Known rows, with every step that occurs:
M, B, Q: [-43.2 -45.0  35.2  22.0 -18.7  27.8 -47.7  23.8   0.0 -36.3  -3.2 -21.3
 -16.1 -46.5 -35.3  20.8  51.9 -34.2 -19.6  26.0]
H, B: [ 19.0  -8.6  22.4  -7.9  15.4 -20.9 -17.1  14.0  25.8  23.5  34.2  -4.4
   3.7  -0.2 -34.7  14.7  22.3 -23.2  15.2  -1.8]
X, P, H, B: [  5.5 -24.9  39.4  42.9   0.6  19.2  -9.9  22.9  17.7  38.6  20.1  -2.7
 -16.1  -4.6  13.4 -14.4  50.4 -67.4  -7.8  26.0]
H, B, D, S: [ 14.2 -18.3  19.3  12.0   7.6  -9.7 -14.2  -2.5  25.1  -3.9  47.7 -44.8
  10.0   1.0 -34.1  30.1  43.4 -23.7  -2.0  -1.6]
P, H, B: [ 19.6 -29.1  58.6   6.5  18.9 -19.7 -12.8  -1.1   8.0  56.6  24.3 -26.6
   1.9 -24.1 -38.5   4.3  25.8 -39.5  29.2  37.7]
B, D, S, M: [  3.3 -21.9  -0.9  33.2   2.9  10.4   3.8 -16.2  -5.7 -32.0  22.1 -43.7
  13.1  20.1 -15.1  28.8  36.2 -16.8 -12.8  15.6]
D, P, H, B, Q: [  7.7 -58.6  37.0  19.7 -21.6 -24.0 -28.2  13.6  -0.6  21.0  27.1 -58.0
  -3.7  -1.3 -14.0  -6.2  48.8 -19.5 -10.9  31.8]
X, B, D, S: [-21.8  -5.3  -7.6  52.2 -24.2  14.0   6.9  37.7  -4.0 -37.5  17.9 -39.9
  29.8  -5.0  29.7  15.1  68.5 -27.4 -27.1  -7.5]
D, S, J: [ -9.4  -4.2 -20.2  27.4   8.4  -8.0  23.1   7.0  -1.1 -24.8  25.3 -26.4
  13.1   6.3 -30.1  36.1  30.9  -4.6  -4.1 -16.5]
S, D, P, X: [-15.0 -41.7 -11.8  35.8  13.8 -13.5   9.1  11.3  -5.6  24.5  27.9 -35.0
  -3.2  17.9  13.7  25.9  56.8   5.7  -7.8   6.9]
S, H, P: [ 28.9 -23.8  29.1  -9.5   8.9   4.6   3.6  10.5 -13.5  30.1  15.6   2.5
 -22.8  26.0 -53.7  21.7  70.7 -23.3   3.3  29.5]
P, D: [-22.1 -39.7  -2.2  35.6  26.4  12.2 -11.6  -7.5 -34.0  29.7 -10.4 -12.9
   3.1 -22.6  15.4   2.6  16.6   4.4  20.4  20.3]
P, H, B, D, S, J: [ 16.0 -33.6  62.7  19.0  32.4  -9.2  -5.6  -9.8   4.1  35.4  36.1 -56.7
  -3.5 -17.9 -46.7  26.2  48.3 -47.4  16.2  35.4]
P, X, B, D, S, H: [-21.6 -30.2   0.9  62.5  -6.2  -3.9  12.4  10.9 -20.1   7.6  38.4 -10.0
  42.5   2.6  39.8  11.7  67.1 -67.5   3.7  17.1]
P, H, B, D: [ 19.4 -32.2  68.9  10.7  25.3  -5.9 -16.1 -13.3   5.2  44.9  26.7 -46.4
  -5.5 -21.7 -33.5  10.9  34.9 -43.9  18.2  40.9]
M, B, D, S, J: [-42.7 -34.4  25.8  42.0  -2.9  19.8 -17.1   9.4   3.3 -32.5   0.0 -53.3
  -5.4 -36.5 -21.9  40.8  62.9 -30.7 -10.4   2.6]
D, S, M: [  6.8 -21.1 -28.6  35.0 -11.1 -22.6  13.1  13.3  -0.8 -16.0  22.0  -2.7
  39.0  17.0 -37.1  24.0  24.7 -10.9  13.8   5.2]
H, P: [ 20.6 -23.6  19.6  12.2   8.2 -11.6  16.0  -3.0  20.2  35.9   7.4  -1.3
 -25.7   3.4 -33.6 -12.3  33.1 -12.0  -9.4  -4.5]
D, S, M, B: [-10.4 -35.3 -17.1  45.4 -19.1 -20.2   0.1  25.5   2.9 -19.0  13.3  -8.6
  38.7  -5.8 -43.9  31.3  41.1 -21.9  17.8   6.6]
D, S, H, P, X, B: [  1.8 -32.6 -11.9  42.1 -26.2 -14.7  20.0  22.3  -5.6   2.2  38.0 -14.3
  35.1   6.4 -30.1  25.7  83.3 -29.9   3.0   7.5]
S, D, P, H, B, Q: [ -2.9 -53.8  22.0  23.8  16.2  -3.8 -12.7  21.6  -0.2  20.0  35.2 -60.3
 -21.0   6.3 -29.6  36.5  76.4   2.0 -16.9  30.6]

Rows:
[-27.7 -45.9 -23.2  55.6   5.1   2.9  -2.5  -5.0 -28.8  12.0   1.5 -28.3
  28.1 -28.7   7.2  14.0  28.5  12.5  18.9  10.6]
P, D, S
[-13.8 -51.4  -7.6  42.8  12.9   1.7 -11.9   6.2 -31.8  23.2  18.8 -28.2
  26.4 -18.0 -19.9  32.3  59.2  -2.3  28.2  27.4]
P, D, S, H, B
[  7.5 -34.1 -10.4  31.2 -20.3 -15.4  18.4   3.6  -4.1   6.7  36.7 -13.3
  27.1   7.0 -39.6  26.3  67.9 -19.1   7.0  10.7]
D, S, H, P, X
[ -1.7 -44.4  16.3  22.3  17.2 -15.4  -2.0  21.7   2.8  36.2  27.6 -55.3
 -13.5   7.0 -19.6  33.7  68.0   7.9  -3.0  19.6]
S, D, P, H, B
[ 10.3 -48.4  16.2  67.5   8.0 -23.7  26.6   6.8   9.4  41.3  35.8  -2.4
  12.5  10.2 -11.7  -5.2  75.4 -65.7   0.6   7.3]
H, P, X, B, D, S, M
[-37.3 -39.9  26.4  36.0 -20.1  22.5 -24.2  11.7  -1.3 -30.5  -0.6 -48.6
   3.7 -37.3 -25.0  40.8  72.4 -28.5  -6.6  15.3]
M, B, D, S, H
[-36.6 -53.7  46.9  40.2 -19.7  13.1 -31.8  10.5  -2.2  -8.7 -11.8 -65.3
 -10.5 -40.5  -1.5  16.4  62.1 -31.2 -10.9  21.2]
M, B, D, P, H
[ 22.2 -35.2  36.2  -3.6  10.1  -2.0 -21.1   7.9 -15.9  20.9  47.5 -27.1
  -1.5  33.3 -33.0  39.3  81.6 -45.9   9.0  39.6]
S, H, B, D, P, X
[-18.6 -32.5  -2.7  73.9   1.2 -12.8  14.3  11.6 -14.5   8.5  36.6  -2.7
  47.0   6.2  37.9   5.8  54.3 -74.0  10.1  15.7]
P, X, B, D, S, M
[  1.9 -54.0   4.6  51.2  11.5  -9.9  14.3  -6.7  -0.7  44.1   8.3 -20.7
  -5.5 -16.6 -27.9  -3.9  53.6  -2.5   4.2   3.4]
H, P, D, S
[ 13.7 -36.0  31.7  16.0   9.5 -18.8 -21.7  -4.7  17.2  18.0  48.6 -46.7
   2.4  12.5  -7.3  13.8  47.3 -36.9  -2.8   6.7]
H, B, D, P, X
[ -8.4 -38.4  12.8  35.1  -7.2   3.5  -6.5 -26.9 -12.5  -7.6  21.0 -58.6
  -1.0  16.8  39.9  -0.8  36.6 -20.9 -26.2  13.9]
B, D, P, X
[-16.3 -54.3 -20.5  61.2  17.9  -3.1  -2.3   2.2 -33.9  18.5   5.7 -14.3
  31.4 -10.0 -10.8  19.3  33.4  -2.9  30.8  24.9]
P, D, S, M
[ -3.4 -58.6  39.0  40.3  12.7  -5.8 -22.4  20.6 -14.4  10.7  -1.9 -22.0
  -1.2   7.1 -38.0  24.7  54.3 -54.7  17.6  47.2]
S, M, B, D, P, H
[ 10.2 -49.5  31.4  19.0 -20.1 -34.7 -18.1  13.7   1.0  36.0  21.0 -53.1
   4.9  -1.6  -4.4  -9.4  40.5 -13.4   1.5  21.4]
D, P, H, B
[ 13.7 -39.0  22.2  35.8  14.8 -24.2  22.7 -17.5  14.3  57.7  23.8  10.3
  -9.4   1.7 -13.7 -18.2  36.4 -41.0   5.6   3.3]
H, P, X
[-26.0 -26.7  -3.4  69.2  -8.2  -7.9  15.1   6.4 -10.2   5.6  34.7 -12.0
  44.2  -6.4  49.2   1.3  52.1 -62.2   2.3   6.5]
P, X, B, D, S
[ 16.5 -27.1  29.8   5.7   7.1 -13.7 -24.7   2.6  19.2   7.4  40.6 -51.1
  -5.5  13.1 -17.2  16.7  46.3 -22.7 -10.4   3.0]
H, B, D, P
[ -0.3 -16.5   5.1  19.0  -7.9  24.0   0.5 -18.1 -13.1 -36.3  24.4 -54.8
   6.9  11.9 -13.7  36.3  54.4  -8.5 -21.1  16.1]
B, D, S, H
[  1.8 -29.6  35.6  55.3  -6.1  23.4  -6.6  14.8  19.8  22.0  28.6 -23.9
  -8.8  -6.3  14.2  -4.3  62.7 -66.4 -16.1  24.4]
X, P, H, B, D, S
